Each row comes from the steps of one walk. Every step used is in the known rows, and no mark comes twice. Write the walk behind each row, first mark first.
Known rows
duvogis/dorakep/vekos/lovipu: [ 0.74  0.61 -2.54 -1.27  2.95  0.96  3.20 -3.89 -2.59 -1.66  0.81 -1.51
 -2.28  1.00 -0.01 -0.19  0.22 -0.91 -1.92  3.26  2.71 -1.44  1.91]
tipu/vivize/lovipu/vekos/dorakep/duvogis: [ 0.33 -0.09 -1.93 -4.05  2.68  1.48  3.11 -1.92 -1.72 -0.04 -0.21  3.07
 -1.25  5.19  1.30  0.65 -0.42  0.70 -1.89  4.92  0.37 -1.78  4.26]
vekos/lovipu: [ 1.02  2.26 -0.50 -1.82  3.49  1.85  2.52 -3.00 -1.96 -2.18  0.98 -1.50
  0.39  3.10 -0.53 -0.84 -1.20 -1.06 -1.85  0.77 -0.41  0.68  2.36]
meketek/lovipu/dorakep/duvogis: [-1.40  0.74  0.84 -5.21  1.31  1.63  3.86 -3.58  0.18  2.48  1.98  2.05
  1.73  3.54  0.67 -2.20 -2.62 -0.56 -1.46  1.30  0.93  0.16  0.40]
vivize/lovipu/vekos: [ 3.13  0.92  0.59 -3.09  2.64  0.92  2.46 -1.39 -0.16 -0.90 -0.77 -1.86
  0.50  4.24 -2.19  1.15 -0.73  2.55 -0.97  2.47  1.22 -0.66  1.01]
vivize/lovipu/vekos/duvogis/dorakep: [ 1.70 -1.22 -0.54 -5.03  0.22  2.31  2.60 -1.31 -2.05 -1.46  0.61 -0.89
 -1.01  2.34  0.13  1.20  1.83  2.33 -0.88  3.70  0.54 -1.42 -0.09]
vivize/tipu/meketek/lovipu: [-0.79  1.35  5.06 -4.06  3.76 -0.20  3.73 -2.30  1.32  1.34 -0.94 -2.22
  2.46  2.68 -3.20 -2.48 -1.77 -0.49 -3.86  0.13  1.25 -2.03  1.40]
vivize/tipu/meketek/lovipu/vekos/dorakep/duvogis: [-0.33 -0.03  1.40 -4.27  1.17  0.72  2.25 -0.31  0.60 -0.47 -0.44  2.64
  2.01  5.36  0.39 -1.24 -0.96 -0.81 -3.75  4.40  0.82 -2.59  1.76]
dorakep/vekos/duvogis: [ 0.45  1.89  2.00 -5.15  0.36  2.26 -0.37 -2.14 -3.11 -2.67 -1.43  1.92
 -1.02  1.58  1.14 -0.24  2.97 -0.79  0.48  1.15  1.60 -1.47  0.54]
duvogis/dorakep: [-2.56  1.11 -0.96 -3.55  1.14  1.19  1.60 -3.25 -2.79  2.34  3.11 -3.85
 -1.50  1.91 -0.90  1.08 -0.83  1.42 -1.96  1.88 -0.21 -1.38  1.16]
vekos/duvogis/dorakep: [-1.85  0.40  0.27 -5.37 -0.35  2.65  0.98 -2.35 -3.64 -0.15  2.29 -1.30
 -1.32  1.42  0.94  0.58  1.68  0.62 -1.06  1.78 -0.87 -1.23  0.26]
meketek/lovipu: [-0.22  1.66  2.95 -3.91  2.88  2.00  3.37 -1.50 -0.05  1.37 -0.23 -1.62
  1.09  1.97 -2.57 -0.31 -1.59 -1.36 -1.68 -0.16  0.55  0.89  2.36]
vivize/tipu: [-0.26  2.93  2.92 -0.66  3.46  0.50  2.41 -3.41 -2.45 -0.74  0.38 -1.28
 -0.15  3.59 -1.60 -0.40 -1.47  0.30 -1.52 -1.08  0.25 -2.67 -0.11]
meketek/lovipu/vekos/duvogis: [ 2.10 -0.17  4.14 -5.50 -0.69  3.67  1.87  0.95 -0.80 -3.26 -0.62  2.39
  1.97  3.00 -1.10 -0.24  2.13 -1.25 -0.64  1.39 -0.45 -0.30  0.04]
duvogis/dorakep/lovipu/vekos: [ 1.10  1.59  0.06 -4.25  0.89  1.49  2.30 -1.05 -1.80  0.93  1.41 -2.98
 -0.02  2.62 -2.47  0.81 -1.74  0.92 -2.13  4.60  2.01 -0.94 -1.59]
vekos/duvogis: [-0.37  2.16  2.24 -5.63 -0.01  2.98 -0.13 -1.59 -3.06 -1.93  0.22  0.75
  0.17  2.60  0.87 -0.25  1.59 -0.23 -0.02  0.24 -1.38 -0.35  0.57]
dorakep/lovipu: [ 0.21  4.40  1.52 -4.99  3.48  1.25  1.96 -2.23 -1.90  1.82 -0.68 -2.97
  0.10  2.12 -1.81 -0.24 -3.08 -0.54 -1.37  1.64  2.17  1.39 -0.15]
vekos/duvogis/dorakep/lovipu/vivize/tipu/meketek: [-1.94  1.49  4.43 -7.19  1.32 -1.96  2.13 -3.71 -0.26 -0.17 -0.17 -0.64
  0.45  0.70  0.16 -3.71 -0.89  0.25 -3.29  3.76  0.65 -3.75 -1.79]
duvogis/dorakep/vekos/lovipu/vivize/tipu/meketek: [-1.31  0.41  1.86 -2.89  2.65 -3.11  3.15 -5.49  0.50 -1.58  0.33 -0.88
 -0.66  0.87 -0.20 -3.65 -0.38 -0.10 -3.82  4.11  1.71 -5.35  0.36]
duvogis/dorakep/lovipu: [-0.91  2.75 -0.31 -4.93  2.87  1.11  2.91 -2.68 -2.54  3.13  1.21 -4.45
 -1.49  1.08 -1.43  0.27 -2.92  0.34 -2.25  3.11  2.36  0.38 -0.47]
vekos/lovipu/vivize: [-0.24  2.12  1.44 -3.11  2.12 -0.45  2.22 -3.98 -0.26 -2.91  1.23  0.45
  0.15  1.34  0.44 -2.18 -1.51 -1.50 -1.47  2.16 -2.19 -0.58  1.97]
vivize/tipu/meketek: [-1.78  2.64  3.37 -3.66  2.78 -0.93  1.15 -3.63 -0.48  0.85  0.51 -2.91
  1.63  3.93 -2.07 -2.00 -1.06  1.34 -3.29  0.42  0.33 -3.65  0.47]
dorakep/lovipu/vekos: [ 2.20  3.01  1.83 -4.32  1.52  1.57  1.46 -0.61 -1.28 -0.29 -0.29 -1.60
  1.22  3.72 -2.57  0.27 -1.89  0.20 -1.40  3.24  1.55 -0.17 -1.26]
duvogis/dorakep/lovipu/vivize: [-1.88  2.55  1.82 -5.80  1.63 -1.14  2.55 -3.58 -0.67  2.07  1.27 -2.03
 -1.37 -0.40 -0.41 -1.19 -3.01 -0.49 -1.78  4.22  0.35 -0.84 -0.43]
vivize/lovipu/vekos/dorakep: [ 2.65  0.72 -1.15 -1.51  2.43  0.90  1.90  0.01 -0.43 -2.45 -0.68 -0.48
 -0.14  4.48  1.69  1.20 -0.29  0.69 -1.80  3.67  0.19 -0.10  3.42]

Write each row's walk
[ 1.30  0.65 -2.13 -4.17  1.81  1.47  1.73 -0.85 -0.95 -0.58 -0.41  1.80
 -0.37  5.32  1.74  1.31 -0.82  1.00 -1.63  5.17  0.90 -0.16  2.92] : vivize/lovipu/vekos/dorakep/duvogis
[-0.23 -0.69  0.27 -5.11 -1.95  2.89  0.56 -0.98 -3.17 -1.73  2.37 -0.19
 -0.53  2.63  0.15  0.91  2.47  1.22 -0.99  3.15 -1.04 -2.38 -0.96] : lovipu/vekos/duvogis/dorakep
[-0.91  0.06  0.38 -6.49  0.03  1.48  0.92  0.19  0.75  0.59  0.25  1.93
  2.19  4.93  0.38 -0.66 -0.57 -0.73 -3.63  5.46  0.35 -0.99  3.01] : tipu/meketek/lovipu/vekos/dorakep/duvogis
[ 0.55  1.52 -0.53 -1.45  0.00  1.77 -0.23  0.34 -1.52 -2.81  1.48  0.40
  0.46  4.74  1.52  0.97  0.39 -0.61 -1.97  3.07 -1.52 -1.26  2.77] : lovipu/vekos/dorakep
[-1.40  1.92  2.53 -7.50  0.35 -0.07  2.11 -2.74 -1.23  0.00  0.65  0.22
 -1.35 -0.64  1.13 -1.78 -1.14 -0.81 -1.07  4.31 -0.19 -0.73 -0.98] : vekos/duvogis/dorakep/lovipu/vivize
[-0.01  3.83  4.95 -2.78  3.69 -1.83  3.27 -3.87 -0.72 -0.75 -0.99  0.10
 -0.33  1.27 -0.85 -2.29 -3.53 -1.21 -1.62  1.31  0.84 -2.26 -1.52] : dorakep/lovipu/vivize/tipu
[ 1.08 -0.23  4.43 -7.47 -0.94  2.51  0.85  0.64  0.52 -2.26 -0.79  1.33
  3.29  3.24 -1.45 -1.53  2.18 -0.44 -2.02  2.39 -0.36 -1.23  0.30] : tipu/meketek/lovipu/vekos/duvogis
[ 1.71  1.25 -0.54 -2.16  3.62 -0.83  3.81 -4.79  0.17  0.14 -0.95 -0.71
 -1.00  2.15  1.81 -1.49 -0.80  1.29 -0.27  1.67  4.14 -1.27  0.98] : vivize/lovipu/dorakep/vekos
[-0.35  2.07  0.21 -2.12  1.26 -0.08  1.75 -4.62 -1.19 -0.50  1.25  0.07
 -0.24  2.36  1.85 -1.82 -0.14 -0.07 -0.60  1.08  2.51 -2.23  0.09] : lovipu/dorakep/vekos
[-2.62  2.48  5.05 -4.47  1.93 -2.81  1.03 -4.33  0.90  0.14  0.60 -1.29
  1.39  2.62 -1.10 -3.22 -1.36  0.86 -3.25  1.51 -0.93 -4.43  0.18] : lovipu/vivize/tipu/meketek
[-0.43  0.66 -0.23 -2.66  1.73 -1.27  2.90 -4.89 -0.65 -2.28  1.08  0.55
 -2.27 -0.41  0.92 -1.73 -0.25 -1.40 -1.78  4.37  0.72 -2.40  1.73] : duvogis/dorakep/vekos/lovipu/vivize
[-0.19  3.50  3.38 -1.67  3.58 -1.82  3.01 -2.78 -0.65 -1.87 -1.08  0.98
 -0.81  1.75  1.80 -2.21 -3.03 -2.41 -2.16  2.35  0.21 -1.82  0.22] : vekos/dorakep/lovipu/vivize/tipu
[-2.09  1.93 -0.48 -4.91  0.48  1.07  1.70 -4.51 -1.58  2.09  3.20  1.29
  1.00  4.46  1.61 -1.68 -2.01  0.97 -1.05  1.64  0.22 -0.91 -0.29] : lovipu/dorakep/duvogis
[-1.00  1.95  3.66 -3.30  3.02 -2.54  2.52 -4.67  0.87 -2.14  0.38 -0.65
  1.64  2.53 -0.67 -4.11 -1.48 -0.38 -3.59  1.98 -0.84 -3.55  0.76] : vekos/lovipu/vivize/tipu/meketek
[-0.86  4.02  3.33 -5.83  2.29 -1.11  1.73 -3.27 -0.06  0.74 -0.33 -0.71
 -0.19  0.61 -0.66 -1.83 -3.33 -1.14 -1.37  2.96  0.01 -0.02  0.02] : dorakep/lovipu/vivize
[ 1.00  0.00  0.82 -4.37  2.82  0.93  4.31 -4.68 -1.71 -2.21 -1.52  3.50
 -1.53  1.60  3.27 -2.67  2.34  0.20  0.27  1.36  2.48 -2.44  1.77] : tipu/vivize/lovipu/dorakep/vekos/duvogis
[ 0.10  1.42  0.56 -3.50  6.06  0.73  4.77 -4.57 -1.53  1.65 -1.03 -1.80
 -1.57  2.55 -1.64 -0.08 -1.20  1.70 -1.33  0.66  0.97 -1.15  4.41] : tipu/vivize/lovipu
[-1.53  1.05 -1.03 -2.89  1.37  0.57  1.54 -3.68 -2.73  1.43  1.01 -2.44
 -2.94  0.83 -0.46  1.06  0.57  0.81 -1.31  2.92  2.88 -2.69  1.10] : duvogis/dorakep/vekos
[ 0.47  2.03  1.29 -2.72  2.32 -1.07  2.29 -4.44 -0.23 -3.44 -0.34  1.75
 -1.15  0.51  0.76 -2.28 -0.34 -1.99 -1.05  3.19  0.49 -1.74  2.09] : dorakep/vekos/lovipu/vivize
[-0.50  1.89  4.22 -4.28  1.88 -0.82  3.48 -3.49 -1.93 -1.46 -0.35  1.07
 -1.37  0.06  0.73 -2.28 -1.33 -1.14 -1.46  2.50  0.55 -2.79 -2.35] : vekos/duvogis/dorakep/lovipu/vivize/tipu
[-1.09  3.73  1.89 -4.57  2.09 -0.99  1.44 -1.92 -0.11 -0.62 -0.35  0.34
 -0.63  0.91  2.35 -1.69 -2.70 -2.43 -1.88  4.05 -0.64  0.28  1.91] : vekos/dorakep/lovipu/vivize
[ 1.42  0.94  2.56 -5.23 -1.63  3.34 -0.40 -0.13 -2.52 -3.82  0.34  1.70
  1.34  3.82 -0.15  0.19  2.44  0.33 -0.18  1.69 -1.30 -1.38 -0.51] : lovipu/vekos/duvogis
[-1.63  3.22  3.72 -4.47  2.93 -3.02  1.79 -2.83  1.00 -0.39 -0.96 -0.61
  0.96  2.07  1.21 -3.65 -2.54 -1.13 -3.99  3.73  0.15 -2.84  0.97] : vekos/dorakep/lovipu/vivize/tipu/meketek
[-0.07  0.04  3.23 -6.50 -0.06  0.87  2.17 -2.64  0.55 -1.67 -0.93  2.16
  1.81  1.36  2.45 -3.81  2.23 -1.17 -1.46  1.77  2.40 -1.82  0.36] : tipu/meketek/lovipu/dorakep/vekos/duvogis
[-2.35  1.33  5.32 -7.18  1.31 -1.52  2.13 -2.78  3.04  1.56 -0.01 -0.80
  2.25  0.64 -1.77 -3.17 -1.74 -0.92 -3.07  2.44 -1.24 -1.44  2.29] : tipu/meketek/lovipu/vivize
[-0.63  1.57  6.10 -1.99  3.26 -1.30  4.40 -3.35  0.88 -1.17 -0.61  1.13
  0.49  1.23 -1.42 -2.35 -2.39 -1.87 -1.81 -0.05 -0.49 -2.61  0.41] : meketek/lovipu/vivize/tipu
[-0.54 -1.88  2.01 -7.38 -1.49  2.16  1.90 -0.26 -0.25 -0.25  1.34 -0.70
  1.45  1.97 -1.18 -0.76  2.12  0.80 -2.89  4.05 -0.05 -2.17  0.00] : tipu/meketek/lovipu/vekos/duvogis/dorakep
[-0.17  2.10  0.36 -6.66  1.42  2.36  2.23 -1.85 -3.24  1.03  0.28 -1.99
 -1.32  0.59  0.21 -0.11 -0.68 -0.35 -1.27  3.00  1.74  0.64 -1.06] : vekos/duvogis/dorakep/lovipu
